Each row comes from the steps of one walk. Every step used is in the known rows, and no mark comes twice. Write the walk behind each row, first mark first.
(in the rows, 128 means zero)
Known rows:
G A H F: | 164 | 117 | 207 | 170 | 118 |  68 | 123 | 110 | 138 | 154 | 123 | 139 | 115 | 112 |  96 | 128 | 143 | 171 | 156 | 115 | 143 | 142 |
G A H T: | 186 | 121 | 188 | 164 | 139 | 108 | 116 | 131 | 119 | 181 | 102 | 112 | 151 | 139 |  99 | 123 | 142 | 157 | 181 | 104 | 160 | 162 |
S F H: | 138 |  83 | 221 | 147 | 150 |  55 | 171 |  90 | 159 | 152 | 121 | 121 | 125 | 111 | 140 | 116 | 125 | 142 | 130 | 122 |  85 | 140 |
D T H A G K E: | 190 | 123 | 134 | 179 |  87 | 157 |  93 | 143 |  95 | 135 | 143 | 157 | 171 | 188 | 113 | 224 |  91 | 132 | 114 |  75 | 139 |  94 |
G K: | 162 | 157 | 138 | 142 |  87 | 117 | 135 | 146 | 120 | 124 | 147 | 146 | 163 | 145 | 115 | 182 | 129 | 134 | 120 |  98 | 134 | 106 |
S F H T W: | 154 | 114 | 210 | 160 | 160 | 121 | 171 | 108 | 126 | 150 | 128 | 127 | 145 |  91 | 178 | 140 | 132 | 135 | 165 | 180 | 119 | 171 |
E K G A: | 187 | 186 | 140 | 114 |  96 | 135 | 106 | 146 | 124 |  98 | 117 | 142 | 161 | 198 | 117 | 174 | 124 | 140 | 124 |  98 | 102 |  73 |
T H A G K E: | 192 | 132 | 144 | 172 |  94 | 142 |  97 | 140 | 107 | 135 | 141 | 161 | 166 | 176 | 104 | 223 |  93 | 135 | 114 |  65 | 130 |  90 |
G A H: | 187 | 146 | 171 | 149 | 112 | 111 | 112 | 131 | 143 | 140 | 118 | 127 | 129 | 153 |  95 | 122 | 115 | 157 | 138 |  94 | 148 | 115 |
A G K: | 184 | 169 | 143 | 158 |  96 | 112 | 129 | 123 | 102 | 142 | 120 | 137 | 173 | 166 |  98 | 202 | 108 | 156 | 131 |  98 | 140 |  90 |
T D A G K: | 195 | 166 | 149 | 175 |  95 | 134 | 147 | 117 |  95 | 122 | 105 | 132 | 193 | 188 | 121 | 201 |  87 | 160 | 142 | 129 | 135 |  98 |
E K G A H T: | 195 | 142 | 181 | 148 | 137 | 125 | 104 | 140 | 116 | 174 |  91 | 126 | 159 | 155 | 106 | 147 | 138 | 148 | 175 |  88 | 145 | 142 |
W T: | 155 | 101 | 144 | 180 | 134 | 141 | 143 | 108 | 137 | 127 | 126 | 117 | 177 | 128 | 171 | 130 | 149 | 125 | 129 | 143 | 174 | 149 |
H A: | 174 | 108 | 207 | 186 | 135 | 108 | 124 | 107 | 113 | 135 | 133 | 110 | 157 | 125 | 120 | 170 | 153 | 126 | 161 | 121 | 107 | 173 |
G K E: | 167 | 139 | 119 | 149 |  89 | 139 | 103 | 164 | 124 | 138 | 157 | 182 | 150 | 162 | 122 | 202 | 117 | 123 |  98 |  64 | 131 |  92 |
F H: | 148 |  98 | 188 | 141 | 139 |  82 | 153 |  94 | 151 | 144 | 118 | 120 | 141 | 117 | 136 | 132 | 128 | 157 | 137 | 122 | 102 | 144 |
K G A H T D: | 191 | 160 | 189 | 181 | 129 | 146 | 138 | 124 | 127 | 126 |  87 | 144 | 183 | 159 | 162 | 130 | 120 | 137 | 200 | 123 | 167 | 160 |
K G A: | 181 | 170 | 147 | 131 | 101 | 122 | 110 | 146 | 120 | 101 | 120 | 131 | 153 | 195 | 110 | 148 | 122 | 146 | 127 | 119 | 119 |  96 |
K G: | 161 | 151 | 155 | 139 | 121 | 126 | 110 | 139 | 113 | 124 | 104 | 158 | 146 | 167 | 148 | 159 | 132 | 131 | 119 | 115 | 117 | 130 |
S F H T Q: | 142 | 102 | 204 | 170 | 145 | 118 | 167 | 118 | 153 | 178 | 127 | 123 | 167 |  89 | 134 | 132 | 118 | 132 | 162 | 175 | 133 | 170 |
E K G A H: | 199 | 171 | 164 | 132 | 111 | 130 |  96 | 143 | 137 | 128 | 104 | 142 | 139 | 176 | 104 | 146 | 109 | 147 | 130 |  77 | 132 |  93 |
A G: | 175 | 140 | 166 | 174 | 131 | 101 | 128 |  80 | 106 | 166 |  91 | 129 | 150 | 155 | 118 | 174 | 116 | 174 | 146 | 121 | 134 | 118 |
S F H A G K: | 196 | 145 | 193 | 175 | 118 |  90 | 138 | 111 | 103 | 144 | 120 | 117 | 177 | 161 |  87 | 203 | 104 | 147 | 146 |  99 | 114 | 105 |

Write each row's walk:
| 162 | 101 | 218 | 193 | 125 |  89 | 144 |  97 | 131 | 148 | 103 | 145 | 131 | 113 | 138 | 129 | 129 | 169 | 164 | 144 | 140 | 168 | => T D A H F
| 149 |  76 | 159 | 168 | 107 | 151 | 148 |  94 | 142 |  93 | 132 | 110 | 169 | 121 | 166 | 129 | 114 | 133 | 125 | 138 | 165 | 141 | => W T H
| 172 |  86 | 214 | 185 | 120 | 122 | 129 |  96 | 118 | 108 | 137 | 101 | 160 | 121 | 123 | 167 | 130 | 128 | 158 | 123 | 111 | 169 | => T H A
| 192 | 131 | 187 | 160 | 140 | 115 | 107 | 140 | 113 | 176 |  94 | 119 | 154 | 153 | 101 | 128 | 137 | 153 | 178 | 102 | 157 | 158 | => K G A H T
| 199 | 161 | 167 | 176 | 106 | 112 | 123 | 120 |  93 | 139 | 122 | 123 | 183 | 167 |  87 | 215 | 111 | 149 | 147 |  98 | 130 | 106 | => H A G K
| 195 | 134 | 150 | 170 | 109 | 126 | 100 | 139 | 111 | 149 | 136 | 159 | 166 | 176 | 100 | 221 |  98 | 139 | 118 |  65 | 119 |  92 | => F H A G K E
| 178 |  91 | 228 | 180 | 151 |  90 | 136 |  94 | 126 | 137 | 126 |  96 | 161 | 121 | 116 | 162 | 140 | 137 | 166 | 123 |  90 | 175 | => F H A
| 131 |  79 | 206 | 169 | 106 |  80 | 144 |  86 | 135 | 128 | 134 | 139 | 123 |  88 | 132 | 140 | 141 | 163 | 147 | 134 | 132 | 156 | => T H F
| 184 | 122 | 170 | 187 | 131 | 117 | 141 |  77 |  91 | 156 |  76 | 113 | 163 | 182 | 128 | 174 |  95 | 184 | 143 | 158 | 118 | 126 | => D A G
| 197 | 124 | 138 | 182 | 100 | 154 |  99 | 138 | 109 | 130 | 141 | 153 | 180 | 177 | 113 | 218 |  94 | 129 | 114 |  73 | 146 |  92 | => W T H A G K E
| 166 | 127 | 199 | 181 | 141 | 125 | 166 |  98 | 138 | 135 |  96 | 134 | 185 | 127 | 180 | 130 | 132 | 141 | 203 | 138 | 147 | 178 | => F H T D
| 137 |  68 | 199 | 183 | 114 |  96 | 148 |  84 | 138 | 121 | 133 | 128 | 142 |  90 | 146 | 133 | 142 | 154 | 146 | 145 | 155 | 160 | => W T H F
| 201 | 153 | 177 | 173 | 113 | 103 | 129 | 113 |  99 | 140 | 119 | 116 | 185 | 165 |  85 | 211 | 105 | 155 | 149 |  99 | 122 | 107 | => F H A G K
| 185 | 150 | 190 | 185 | 128 | 140 | 146 | 115 | 133 | 133 |  96 | 138 | 180 | 144 | 160 | 125 | 125 | 141 | 204 | 124 | 170 | 164 | => G A H T D
| 144 | 129 | 145 | 165 | 113 | 178 | 148 | 122 | 103 | 116 | 148 | 140 | 147 | 125 | 206 | 159 | 128 | 125 | 132 | 198 | 146 | 155 | => D T W
| 172 | 109 | 182 | 193 | 126 | 153 | 171 | 104 | 108 | 121 |  88 | 121 | 187 | 166 | 185 | 139 | 112 | 150 | 175 | 184 | 127 | 177 | => H T D A
| 185 | 123 | 186 | 182 | 123 | 143 | 144 | 112 | 133 | 131 |  90 | 134 | 151 | 155 | 155 | 124 |  95 | 153 | 150 | 136 | 143 | 152 | => T D A H
| 145 | 121 | 172 | 171 | 129 | 144 | 151 | 129 | 139 | 173 | 130 | 133 | 172 |  95 | 136 | 146 | 129 | 132 | 162 | 174 | 153 | 170 | => H T Q
| 195 | 171 | 184 | 169 | 126 | 155 | 134 | 124 | 130 | 124 |  85 | 151 | 188 | 160 | 167 | 148 | 121 | 132 | 197 | 108 | 156 | 144 | => E K G A H T D
